In the rows, 128 means zero.
Known rows, with every step that occurs
naru -> dugap -> katep: [125 144 117 209 150 143 122 137 133 142  52 120  89 100 110 137 104 147
  92 143 104 126 144 163 165 177 122 134 123 155  95  62 118]
kuzi -> denaso -> sigi: [128 150  98 184 138 197 117 186 146 128 126 140  55 140 163 115 117 146
 154 160 201 138 163 155 128 153  99 119  90 118  66 123  97]
katep -> sigi: [126 155 114 146 151 144 127 150 160 137 124 138  86 127 144  81 121 157
  87 159 179 138 155 152 124 174  86 129 111 124 100  90 110]
dugap -> naru -> vupofu: [116 152 102 173 154  55 110 189 151 159 119 152 100 124  73 103 120 146
 136 181 109 123 137 101 146 167  95 134 116 118  59  72  99]
katep -> sigi -> naru -> vupofu -> bafu: [142 119  89 141 131  50 142 109 145 139 142 122 115 141  80  78 131 147
  89 166 119 158 131 117 143 135 114 124  79 123 129  92 125]
bafu -> vupofu -> katep -> sigi -> naru -> dugap: [189 127 124 126 129 108 148  83 129 144  80 145 125 123  91 110 134 141
 120 149  89 147 119 144 149 159 130 123  67 118 107  70 135]
figip -> biga -> semok: [ 96 132 107 218 199  58  85 112 154 131  73 162 114 145 231 147 114 170
 146 130 244 108 182 117 119 162 100 167 137 126 148  58 118]
kuzi -> denaso: [110 162 112 190 163 147 106 205 151 140 114 139  47 133 139 140 110 145
 182 192 194 132 173 132 127 176  64 124 110 110  76 110 107]
fiza -> kuzi -> denaso -> vupofu -> katep -> sigi: [152 147  86 120 100 170 180 126 147 132 122 167  64 133 167  87 114 151
  54 145 142 166 169 156 136 166  75 126  66  96 114 123  88]
sigi -> naru: [152 138 138 184 145  83 111 155 152 150 121 168 104 136 104 108 125 159
 157 202 180 124 151 122 129 171 102 126 141 130  79  88 132]
bafu -> vupofu -> katep -> sigi -> naru: [189 145 126 102 116  95 165 108 144 146 119 180 124 131  98  74 138 149
 125 162 124 152 143 109 129 156  94 120  66 101  99  85 136]
biga -> semok: [ 95 151 101 204 185  76 104 140 158 131  81 150 102 139 185 136 122 164
 100 157 243 124 172 121 123 172 101 157 141 137 116  78 120]
katep -> sigi -> bafu -> vupofu: [154 128 103  97 130 126 116 108 130 149  98 111 104 131 108  54 137 152
 119 154 117 168 142 135 116 137  96 121  62 133 146 103 141]
dugap -> naru -> vupofu -> bafu: [115 128  87 172 142  48  98 123 138 151 119 105 107 132  72  84 127 147
 104 176 113 147 138 134 148 146 107 133  95 123 108  92 114]
sigi -> naru -> vupofu: [136 140 109 166 147  40 155 171 153 154 135 161 107 137  82 116 121 145
 145 190 139 127 134  80 144 153  99 129 122 124  80  79 115]
naru -> dugap -> katep -> sigi: [140 150 113 159 144 164 134 145 147 130  82 135  99 102 121 101 112 147
  55 123  95 145 137 165 153 177 116 127  92 141 104  61 113]
denaso -> sigi -> naru: [167 131 127 181 126 126 117 149 148 140 134 172 107 142 123  96 129 157
 144 178 181 131 142 139 130 154 127 119 117 131  68 101 122]
kuzi -> fiza: [118 150 104 144 143  97  97 168 146 154  40 148  60 140 160 116  98 173
 114 207 204 117 174 167 116 183  83 142 172 135 105 111  86]
fiza -> kuzi: [105 146 101 181 128 109 106 145 147 146  73 141  60 131 153 111  97 175
  47 216 200 149 183 167 127 215  80 142 150 144 105 114  79]
bafu -> vupofu -> katep: [146 160  99 115 123 111 173  71 125 162  75 131  92 131 121  93 129 150
 136 163 165 142 165 130 136 153  69 139  76 107 115 106 123]
dugap -> katep -> sigi -> bafu: [138 134 103 148 131 174 105 152 144 134 108 138  95 114 117  61 118 148
  88 124  92 159 140 159 133 145 108 127  92 150 141  84 131]
denaso -> figip -> biga: [112 130 119 215 173 107  99 107 144 157 115 160  90 149 212 144 103 165
 193 162 216  90 170 141 140 163  89 140 163 113 125  77 113]
semok -> biga: [102 130 114 184 150 109  54 150 133 141 125 137  93 138 162 126 111 172
 168 158 222 111 184 152 132 167  87 144 153 136  93  81 120]
denaso -> vupofu -> bafu -> sigi -> naru -> dugap -> katep: [180 119 106 189 122 113 141  75 123 139  72 120 115 110  77 110 121 148
  92 130  47 150 124 159 171 148 152 118  76 148 112  88 146]
sigi -> naru -> dugap -> katep: [152 136 130 206 142 121 120 144 134 142  66 146 108 103  87 136 110 145
 113 153  84 129 134 143 167 176 133 127 118 151  87  56 130]
naru -> vupofu -> bafu -> sigi: [136 155  65 141 148  69 151  54 137 149 106  86  96 136  91  78 130 153
 118 152 128 153 133 137 136 143 104 134  61 126 118 120 131]
sigi -> naru -> vupofu -> katep: [148 157  94 140 124  71 195 112 142 157 118 171 103 134  94 111 122 140
 142 163 132 129 143  93 152 145  86 141  95 104  92  85 112]
vupofu -> katep: [127 165 102 160 132 134 160  97 140 156  94 150  79 129 142 108 117 152
 131 160 190 126 166 154 141 162  74 148 116 111 102 101 112]
bafu -> vupofu -> katep -> sigi: [157 160 101  84 122 136 178  84 141 145 100 141  99 127 132  65 132 149
  90 138 143 155 155 134 130 157  76 130  54 101 119  96 118]
dugap -> katep -> sigi -> naru -> vupofu: [151 147 106 141 137  63 171 180 157 142 136 169 116 123  75  96 120 141
  98 158  83 141 128  74 151 154 104 122  90 123  84  63 113]
denaso -> vupofu -> katep -> sigi: [153 146  95 126 113 161 186  95 148 140 131 155  88 133 157  74 125 153
  72 128 154 147 152 157 139 146  85 131  83 107 115 112 112]

Rows
[164 121 104 106 125 141 121 104 121 145  66 103 112 114  93  70 131 143
 102 130  57 171 130 142 136 138 118 120  48 144 149  83 142]  naru -> dugap -> katep -> sigi -> bafu -> vupofu
[156 119  97 121 119 147 112 103 122 149  94 108  99 139 119  64 137 152
 141 154 141 162 143 145 119 123 116 121  67 141 131 119 135]  denaso -> sigi -> bafu -> vupofu
[154 123  78 120  96 183 136 137 137 132 118 154  70 134 150  70 115 146
  76 136 103 180 152 165 130 140  93 125  61 119 150 126 108]  fiza -> kuzi -> denaso -> vupofu -> katep -> sigi -> bafu
[136 119  93 172 125 188  91 133 136 138 119 131  85 138 144  73 123 153
 128 142 163 148 138 178 126 125 131 130 107 153 121 116 123]  denaso -> sigi -> bafu
[147 138  94 122 121 171 128 109 141 139 116 144  94 128 133  58 125 147
 103 126 122 158 140 163 128 132  99 136  80 128 148  98 128]  vupofu -> katep -> sigi -> bafu
[145 123 103 155 133 178 101 140 137 133  90 124  99 109 111  78 116 142
  81 113  68 158 126 173 143 144 129 128  86 155 143  73 133]  naru -> dugap -> katep -> sigi -> bafu
[168 123 134 172 149 114 118 124 143 137  99 148 116 122 102 122 125 148
 118 159 119 135 120 158 146 170 140 124 110 134  95  65 128]  katep -> sigi -> naru -> dugap
[151 136  66 152 116 115 139  59 132 140  99  99  67 142 129  83 122 163
  94 167 135 176 158 173 131 157  98 122  56 122 123 162 120]  fiza -> kuzi -> denaso -> vupofu -> bafu -> sigi
[169 133 111 186 135 107 122  86 126 140  61 120 117 105  71 113 119 146
 104 136  55 148 125 157 166 163 144 124  79 148 107  73 144]  vupofu -> bafu -> sigi -> naru -> dugap -> katep
[142 165 102 121 130 156 165 110 152 140 115 155  89 125 147  77 123 152
  84 140 163 142 154 153 132 165  79 137  86 107 110  91 108]  vupofu -> katep -> sigi
[177 139 113 155 137  65 120  74 141 149 114 133 118 138  83  78 137 160
 149 177 136 149 136 137 129 154 117 121  82 124 103 113 153]  vupofu -> bafu -> sigi -> naru
[157 127  84 126 113 188 140 132 138 135 134 146  77 134 142  70 125 139
 121 119 107 167 143 159 131 118  95 123  61 116 142 119 125]  kuzi -> denaso -> vupofu -> katep -> sigi -> bafu
[165 140 136 149 138  98 124 156 160 140 138 176 113 132 107  85 129 156
 121 178 153 138 143 122 125 170 102 119 110 121  86  81 130]  katep -> sigi -> naru
[156 122  89 128 109 176 143  99 136 140 128 146  91 133 142  56 127 148
  92 121 114 161 138 168 132 118 102 131  78 128 150 112 130]  denaso -> vupofu -> katep -> sigi -> bafu
[176 149 127 129 124 109 153 121 152 142 131 187 115 131 110  80 131 151
 120 160 140 142 144 124 132 161  97 124  92 106  92  82 129]  vupofu -> katep -> sigi -> naru
[150 136  86 116 120 136 122 136 141 146 125 160 109 123  94  53 128 138
 109 123  64 158 124 141 136 131 106 133  64 117 127  81 121]  dugap -> naru -> vupofu -> katep -> sigi -> bafu
[153 140  72 158 133 120 143  56 132 142 116  91  75 142 121  82 131 156
 135 153 139 161 150 163 132 136 102 119  55 116 117 154 140]  kuzi -> denaso -> vupofu -> bafu -> sigi
[145 164  93 111 129 112 164 138 151 146 125 170 106 120 104  73 125 141
  89 134  99 144 138 118 144 160  85 135  65  95  89  74 100]  dugap -> naru -> vupofu -> katep -> sigi
[154 142  91 108 115 128 156  65 118 161  77 129  96 132 114  78 132 146
 144 151 131 154 155 138 132 132  80 138  66 116 140 109 135]  sigi -> bafu -> vupofu -> katep
[142 136  80 114 123 148 152 118 142 142 125 143  97 129 119  61 124 140
 100 122  99 159 130 141 135 123  99 137  68 123 147  92 121]  naru -> vupofu -> katep -> sigi -> bafu
[133 118  90 167 134  36 134 105 140 146 131 117 111 143  76  94 128 147
 110 181 135 150 135 116 146 135 112 129  98 128 124  98 127]  sigi -> naru -> vupofu -> bafu
[139 114  74 157 112  73 131 135 136 131 130 128  87 147  98  99 119 145
  82 184 125 174 146 123 144 144 118 120  65 122 115 118 100]  fiza -> kuzi -> denaso -> sigi -> naru -> vupofu -> bafu
[125 147  91 178 119 191 109 189 145 125 108 152  45 140 175 116 105 154
 103 180 195 157 172 165 127 178  99 123  90 125  74 132  74]  fiza -> kuzi -> denaso -> sigi
[143 113  83 162 125  68 140 103 138 138 140 120 111 146  89  84 131 147
 107 164 138 153 129 126 147 124 129 124  84 130 116 104 121]  denaso -> sigi -> naru -> vupofu -> bafu
[146 144 105 136 143  58 164 170 161 145 147 167 114 134  86  96 125 144
 118 172 118 138 127  80 140 152 101 124  99 117  86  71 112]  katep -> sigi -> naru -> vupofu
[140 154  84 153 147  99 126  40 137 147  93  88  93 134 108  73 131 162
 124 157 156 152 146 166 128 155 103 132  74 130 120 129 142]  vupofu -> bafu -> sigi
[135 165  85 110 130 126 194 117 152 142 126 153  95 127 127  81 121 143
  80 133 133 142 143 121 142 151  80 138  72 102 109  84  99]  naru -> vupofu -> katep -> sigi
[159 155  84 139 115 113 194 142 140 144 131 179  90 139 108 116 122 132
 158 151 125 139 141  95 152 132  92 130  60  92  78  97 101]  kuzi -> denaso -> sigi -> naru -> vupofu -> katep
